Each row was made from one small tree. Brackets hold a mark, then the marks that hang from it, in alphabetical order. Every link used is in the known rows. Write each row's tree.
Known rows
{K D E Q}: [ 1.13 -1.77  1.30  1.15  0.90  0.74 -1.58 -1.02 -2.32 -0.63  0.01 -0.66
 -4.34  1.48 -0.60 -1.62  1.13  0.85 -1.82  1.72 -0.67  1.21]
{P {K D E} T}: [-0.43  1.37  0.46 -1.52  0.16  1.90 -7.61  1.70 -2.63 -2.71 -0.71 -0.92
 -1.96 -2.84 -0.87  1.22 -2.10  1.56 -2.82  4.52 -0.31  2.27]
{E {K D T Y}}: [ 0.90  3.41  3.25  1.60  0.69  1.27 -7.30  0.96 -1.41 -0.31 -1.38 -1.72
 -0.60  2.94  1.55 -2.31 -1.27 -0.73  0.27  1.21 -2.54  2.35]
{D E Y}: [-2.80 -2.98  0.72  1.72 -1.09  2.62  0.84 -0.35 -1.25 -1.00 -1.35  0.23
 -3.43 -2.41 -2.50 -0.98 -0.81 -3.74  0.75 -0.91  0.76 -1.86]
{Y {D E}}: [-1.83 -1.15  0.43  0.55 -2.54  2.24 -3.12 -0.63  0.60  0.82 -1.43  1.05
 -3.34 -4.14 -3.31 -2.90 -1.18 -1.61  0.49 -0.62  2.07 -0.28]
{P {K Q} T}: [-3.94 -3.87  1.22 -1.21 -0.87 -0.21 -5.01  2.36 -3.36 -1.41  0.72 -2.21
 -1.70 -6.79 -1.20 -4.34  4.34 -1.44 -2.91 -2.52  2.41 -0.48]
{Y {D E K}}: [-3.73  0.03  1.57 -1.29 -3.16  2.76 -2.80 -0.68  0.59 -1.03 -2.01 -1.34
 -2.71 -4.52 -1.07 -5.44 -1.69 -1.99 -0.31 -1.72  3.91 -0.86]
{D {E {K Q}} Y}: [-7.16 -3.87  2.82  1.22 -1.65  0.20  2.41  0.90 -1.53 -1.99 -0.02 -0.25
 -2.72 -1.19 -1.04 -4.27 -0.40 -4.07  0.09 -4.24  0.07 -5.70]
{P {K {Y D}}}: [-0.32  0.12  2.10  1.47 -2.24  1.12 -5.12 -0.33  1.15  2.50 -1.45 -0.46
  2.08 -4.63 -0.97 -3.41 -0.41 -1.36  0.55  3.06  4.67  2.29]
{Y D}: [ 0.14 -1.43  1.53  0.23 -1.75  2.21 -6.46 -1.07 -1.41  1.83 -1.25  0.43
 -3.34 -4.38 -1.62 -4.73  2.05 -1.99 -0.10 -0.27  3.13  1.92]
{K Q}: [-0.72 -4.58  1.77  1.01  0.40  0.08 -2.52 -0.40 -2.95  0.79  0.45 -2.12
 -3.57 -2.72 -1.07 -5.63  5.83 -2.04 -1.67 -2.99  1.74  0.24]
{Q K}: [ 0.11 -2.00  2.95  2.15  2.45  2.01 -4.92 -0.89 -3.75  1.90 -0.49 -1.08
 -4.79 -0.69 -2.13 -2.82  4.04 -3.30 -1.73 -1.50 -0.20  3.95]
{E K}: [-2.04 -0.65  3.92  0.65  0.44  0.80 -6.74  0.52 -3.71  0.14 -0.84 -2.75
 -2.06 -2.28  0.24 -5.81  2.49 -2.32 -1.10 -1.77  0.90  0.69]
{E {K D Q T Y}}: [-0.35  0.93  3.45  1.62  0.52 -0.34 -4.01  1.14 -1.50 -0.34 -0.11 -1.68
 -1.17  3.41  1.57 -3.54  0.86 -0.57 -0.15 -0.79 -2.47  0.35]
{C {K D E Q T}}: [ 3.29  1.29  0.39 -0.90  0.06  0.61 -0.70 -0.59 -1.01 -3.82 -1.19 -2.20
 -2.08 -1.20  1.50  0.43  1.04 -0.15 -2.87 -1.07 -0.43  1.26]
{Y {D E {K T}}}: [-1.41  1.70  2.07 -2.33 -4.66  1.78 -3.68  0.78  1.03 -2.12 -2.40 -0.70
 -2.65 -3.53  0.12 -4.27 -1.50 -2.50 -0.52 -4.07  2.34 -1.14]
{V K}: [ 1.70 -2.60  1.67  0.88  1.38  1.69 -3.44 -3.08 -4.39  0.96 -1.68 -2.82
 -2.69 -4.13 -3.22 -2.69  5.21 -0.39 -1.75  0.66  4.37  3.65]
{Q {K T {Y {D E}}}}: [-0.37  2.01  1.80  1.81 -1.27  2.00 -2.23 -0.77  1.96  2.25 -1.53  2.50
 -2.99  1.22 -2.96  0.43 -2.79 -2.65  0.29 -0.95 -1.97  2.36]
{V {K Y}}: [ 1.95 -1.46  1.68  1.77  2.45  2.36 -2.72 -3.96 -2.87  2.27 -1.62 -2.97
 -0.39 -2.23 -2.90 -1.32  3.59  0.01 -0.83  2.97  3.76  5.05]
{C {K E Q {Y D}}}: [-0.31  0.26  0.28 -0.51 -0.41  2.19  1.02 -3.26  1.62  0.38 -1.23 -1.43
  0.67 -3.71  0.24 -1.41 -0.48 -0.74 -2.27  1.01  3.44  1.75]
{C {K E Q T Y}}: [ 2.59  1.29  0.81 -0.39  0.48  0.89  0.46 -1.79  0.26 -1.09 -1.10 -3.60
  0.72 -1.70  2.13  0.23  1.44 -1.81 -3.19 -1.91 -0.02  2.00]
{E {K Q T}}: [-1.13 -1.38  4.33 -0.28 -1.25 -1.55 -4.42  1.89 -2.96 -0.84 -0.08 -2.16
 -2.47 -0.86  1.92 -6.23  4.33 -3.04 -1.93 -6.37 -0.94 -1.57]
{Q {K E {Y D}}}: [ 0.72  1.26  2.79  1.28  1.04  3.44 -3.45 -3.21 -0.02  3.71 -1.32  1.87
 -2.71  1.89 -1.64  0.33 -2.03 -1.38 -1.24  3.10 -0.66  5.16]
{C {K D E T Y}}: [ 4.66  4.73  0.23  0.02  1.49  2.79 -3.06 -1.69  0.45 -2.02 -2.39 -2.94
  0.51  0.42  1.52  3.10 -2.53  0.10 -1.76  3.59 -1.08  4.68]
{K E}: [ 2.11 -0.63  2.09  0.11  0.62  2.05 -4.44 -1.46 -2.62  0.50 -1.10 -1.66
 -2.96 -1.38  0.11 -1.29  1.46 -1.39 -2.26  0.82  0.00  2.82]
{Q {K D E T Y}}: [ 4.44  3.57  2.58  2.01  2.84  2.41 -4.26 -1.21 -1.03  1.11 -1.28  0.74
 -3.29  6.49 -0.24  3.44 -2.12 -0.44 -1.34  3.38 -4.98  6.06]
{Q {K D E Y}}: [ 2.27  1.82  2.18  2.97  3.96  3.19 -3.36 -2.51 -1.49  1.81 -0.97  0.04
 -3.35  5.58 -1.66  2.42 -2.11  0.45 -1.26  5.90 -3.06  6.21]
{Y {D {E {K T}}}}: [-2.41  2.30  2.93 -0.72 -4.20  0.55 -5.02  1.58  0.78 -1.31 -1.75  0.95
 -2.32 -2.44 -0.32 -3.52 -2.79 -2.74  0.02 -3.87 -0.40 -2.37]

Write each row's tree
[-0.86  0.03  1.78  2.41 -0.28  2.60  0.12  0.81 -1.08 -1.90 -1.42  3.05
 -5.97  3.68 -2.91  2.68 -2.96 -3.56  0.81 -0.61 -3.99 -0.02]	{Q {K {D E Y} T}}
[-1.95 -0.30  2.33 -0.34 -1.30  0.49  0.94  0.15  1.08 -1.47 -0.76 -3.46
 -0.77 -0.04  0.86 -3.96  0.64 -2.03 -1.06 -4.33  0.45 -1.33]	{D E {K Q T Y}}
[-3.01 -2.64  0.59 -0.46 -0.16  0.01 -5.28  2.70 -3.05 -2.37  0.70 -1.30
 -2.80 -4.19 -1.73 -2.80  2.33  0.64 -2.15  0.72  1.46 -0.04]	{P {K D Q} T}
[-1.07 -3.00  2.58  1.87  0.00 -1.11 -0.83  0.25 -0.29  1.41  0.36 -2.88
  1.60 -2.98 -0.41 -4.23  3.60 -1.07 -0.83  0.32  3.44  0.77]	{P {K Q Y}}
[-2.34 -2.86  0.29  1.82 -0.86  1.13  3.54 -3.82  1.30  2.00 -1.01  0.44
 -1.12 -2.81 -5.43 -1.96  0.24  0.80  0.11  1.13  4.80  0.15]	{V {K Q {Y {D E}}}}
[ 2.38  1.00  3.39  2.39  2.05  1.63 -5.23 -0.65 -1.85  2.35 -0.98 -0.76
 -2.75  2.04 -0.62 -0.71  2.49 -3.34 -1.25 -1.45 -2.80  5.11]	{Q {K T Y}}
[-1.26 -2.26  0.08  2.34  0.33  3.22  2.07 -2.44 -2.08 -2.14 -2.14  0.67
 -3.86 -0.91 -5.21  2.05 -1.62 -0.24  1.10  3.90  2.53 -0.31]	{V {K {D E Y}}}
[ 2.45  0.20  2.89  0.19 -1.43 -1.53 -0.77  0.42  0.76 -0.15 -0.36 -1.66
  1.96 -0.37  1.77 -0.40  1.09 -1.42 -2.09 -0.29  0.18  0.94]	{P {K E Q T Y}}
[-0.85 -4.87  1.02  1.91  0.75  1.62  2.31 -2.29 -4.20 -0.66 -0.95  0.37
 -4.38 -0.54 -3.33 -1.07  3.59 -0.88 -0.27  1.91  3.58  0.03]	{V {K {D Y} Q}}
[ 0.12  3.06 -0.54 -0.17 -2.37  2.53 -1.39 -1.19  3.30 -1.10 -2.72 -1.11
  0.88 -4.73 -1.04  0.13 -3.30 -2.03  0.02 -1.17  1.77  1.03]	{C {K T {Y {D E}}}}
[ 1.60  1.06  0.48  1.51 -1.08  1.10 -3.86  1.05 -0.20 -1.96 -1.49 -0.07
 -3.99  0.61 -1.71  0.14 -1.46 -0.45  0.23 -0.14 -2.23  0.64]	{K {D E} T}
[ 3.87  2.58  2.81  0.02 -1.07 -0.06 -4.20  0.17  0.60 -0.23 -1.63 -1.96
  2.64 -0.63  1.92  0.85 -1.05 -1.50 -1.62  2.04 -0.15  2.94]	{P {K E T Y}}
[ 4.00 -1.79  2.15 -0.92 -0.33 -0.54  0.42 -2.53 -3.19 -0.68 -1.01 -1.29
 -2.88 -1.08 -0.67 -0.50  4.41 -0.35 -3.48 -2.16  1.28  1.62]	{V {K E Q T}}
[ 2.79  3.02  2.98  0.38 -0.51  2.53 -4.30 -2.01  0.32  2.83 -1.76  2.40
 -2.81  2.57 -0.29  1.32 -2.17 -2.31 -1.58  0.97 -2.50  4.66]	{Q {K E T {Y D}}}
[-3.71 -2.64  1.07 -0.24  0.44  0.48 -4.28  1.31 -1.90 -0.10  0.55 -2.42
  0.26 -5.01 -1.09 -3.23  2.87 -0.77 -2.30  0.03  1.97  0.92]	{P {K Q Y} T}
[-1.83 -1.44  2.37 -1.50 -2.26 -0.31  0.35  1.39 -0.64 -3.16 -0.63 -3.17
 -2.98 -1.78  0.53 -5.29  2.23 -2.73 -1.97 -6.50  0.97 -2.49]	{D E {K Q T}}
[ 1.85 -2.38  1.54  1.09  2.29  1.02  1.58 -4.77 -1.87  1.77 -0.70 -2.35
 -0.90 -0.24 -2.06 -0.22  2.97  1.13 -2.53  2.55  2.70  3.21]	{V {K E Q Y}}
[-5.87 -4.38  2.04 -0.30 -1.98  1.55  4.13 -0.16 -1.13 -2.98 -0.74 -1.84
 -3.19 -2.23 -0.45 -4.80  0.84 -4.01 -0.43 -4.22  2.78 -4.50]	{D E {K Q} Y}
[-2.27 -2.46  0.80  2.21 -1.13 -1.04  0.89  1.47  0.39 -2.03  0.00 -1.04
 -1.30 -2.12 -3.24 -2.12 -0.11  0.46 -0.14  0.90  2.06 -2.10]	{P {K {D E} Q}}
[ 0.56  1.16  3.27 -2.48 -3.69  1.91 -6.95  0.53 -1.15 -0.72 -2.15 -1.35
 -2.72 -3.56  2.10 -5.91  1.79 -3.05 -1.26 -3.71  3.14  0.96]	{Y {D {K T}}}
[ 0.55  1.50  3.05 -0.66  1.06  3.19 -3.73 -2.57 -1.14  0.16 -1.52 -4.29
  0.02  0.38  2.39 -2.66 -0.53 -0.95 -2.24  1.93  1.33  3.46]	{D {K E Y}}
[-1.35  2.64  3.16  0.99 -0.65  0.54 -3.67  0.96  0.46 -0.55 -1.48 -2.14
  0.23  0.57  0.30 -2.02 -2.45 -2.05  0.19 -2.19 -2.38 -0.31]	{D {E {K T Y}}}
[-2.84 -3.17  3.16 -1.54 -1.29  1.96  2.16 -1.29 -2.75 -2.31 -0.75 -1.85
 -2.91 -0.72  2.47 -3.79  1.60 -3.68 -2.29 -2.32  2.19 -2.11]	{D {K E Q} Y}
[ 3.27  1.12  2.28  0.84 -1.67 -0.61 -6.82  2.31 -1.23 -1.68 -1.31 -1.16
 -0.75 -1.81  0.13 -1.50  1.27 -0.80 -0.34  1.02  0.81  1.83]	{P {K D T}}
[ 1.09  0.66 -0.12  1.16  2.59  2.16  1.19 -2.64  0.07 -1.28 -0.90 -3.35
 -0.02 -0.05  0.06  0.62 -0.87  0.93 -2.13  3.32  0.96  2.98]	{C {K D E Q Y}}
[-4.81 -2.23  3.08  0.20 -3.19 -0.56  1.66  2.08 -1.18 -3.14 -0.48  0.52
 -2.91 -0.38  0.29 -3.15 -0.44 -4.76 -0.10 -6.45 -1.68 -5.80]	{D {E {K Q T}} Y}
[-1.69 -2.51  0.56  1.64 -2.02  0.68  2.67  1.35 -0.29 -3.10 -0.57  1.96
 -4.87  1.46 -1.64  0.03 -0.98 -2.44  1.05 -2.17 -1.83 -3.64]	{K {D E Y} Q T}
[-0.34  1.42 -0.61  0.64 -1.50  2.90  0.94  0.56  0.33 -5.07 -2.48 -0.58
 -2.38 -2.43 -0.98  2.49 -3.16 -2.83  0.53 -0.59 -0.09 -1.25]	{C {K {D E Y} T}}
[ 4.45 -0.77  1.39 -0.09  0.41  0.05 -0.10 -2.02 -2.75 -1.50 -1.27 -0.57
 -3.91  1.60 -1.46  0.94  2.44  1.64 -2.76  1.20  0.12  1.88]	{V {K D E Q T}}
[ 0.47  2.13  3.94  0.68  0.19  0.54 -7.17  0.73 -1.69  0.47 -1.28 -2.74
  0.17  0.45  2.05 -3.72  0.87 -2.72 -0.50 -1.78 -1.57  1.86]	{E {K T Y}}
[ 0.67 -1.09  1.75  0.19 -2.39  0.48 -3.13 -0.62  0.66  2.35 -0.70  0.77
 -1.76 -1.49  0.19 -3.94  2.33 -2.01 -0.14 -2.28  0.95  1.00]	{K Q T {Y D}}
[ 0.95 -0.34  2.95  2.34  0.31  2.54 -3.61  0.88 -3.28 -0.78 -1.24  2.32
 -6.09  3.27 -1.06  1.15  0.42 -4.38  0.04 -0.19 -3.41  2.11]	{Q {K {D Y} T}}
[ 3.52  0.93  1.23  1.27  0.47  0.50 -1.75 -0.86 -0.16 -0.03 -0.38 -0.43
 -1.90  4.34  1.03  0.93 -0.31  0.58 -1.18  2.01 -3.05  2.40]	{K D E Q T Y}
[-0.87  0.36  1.15 -2.12 -0.47  1.40 -6.97  1.15 -2.85 -1.75 -0.70 -1.57
 -1.33 -5.39 -0.38 -0.01 -0.03 -0.53 -3.67  1.50  0.74  1.99]	{P {K E} T}
[ 3.07  0.14  2.29  0.05 -1.90 -1.72 -2.11  1.79 -0.70 -2.32 -0.39 -0.54
 -1.01  0.39  1.17 -0.34  0.47  0.06 -2.09  0.59 -0.48 -0.12]	{P {K D E Q T}}
[-1.75  0.51  3.57 -0.27 -2.65 -0.42 -4.62  0.65  0.05  1.59 -0.61  0.17
 -0.59 -0.53  1.33 -5.76  0.63 -2.45 -0.31 -3.59  0.23 -0.71]	{E {K Q T {Y D}}}
[ 1.07  2.25  1.59  3.40  1.98  2.16 -2.31  0.13  0.64  0.47 -1.12  0.76
 -3.61  4.94 -3.03  2.64 -3.07 -0.63  0.43  1.51 -4.52  3.54]	{Q {K {D E} T Y}}
[-2.59  1.21  3.44  0.70 -1.07  2.32 -6.56 -0.89 -0.64  2.44 -1.26 -0.68
  0.07 -1.72  0.16 -5.20 -1.00 -1.84  0.49  0.89  1.89  1.47]	{E {K {Y D}}}
[-3.61  1.07  2.37  2.06  0.79  1.53 -3.12 -0.26  0.20  0.25 -0.98 -2.55
  0.29 -0.19 -1.10 -3.09 -2.40 -1.38  0.20  0.06 -0.47  0.00]	{D {E {K Y}}}
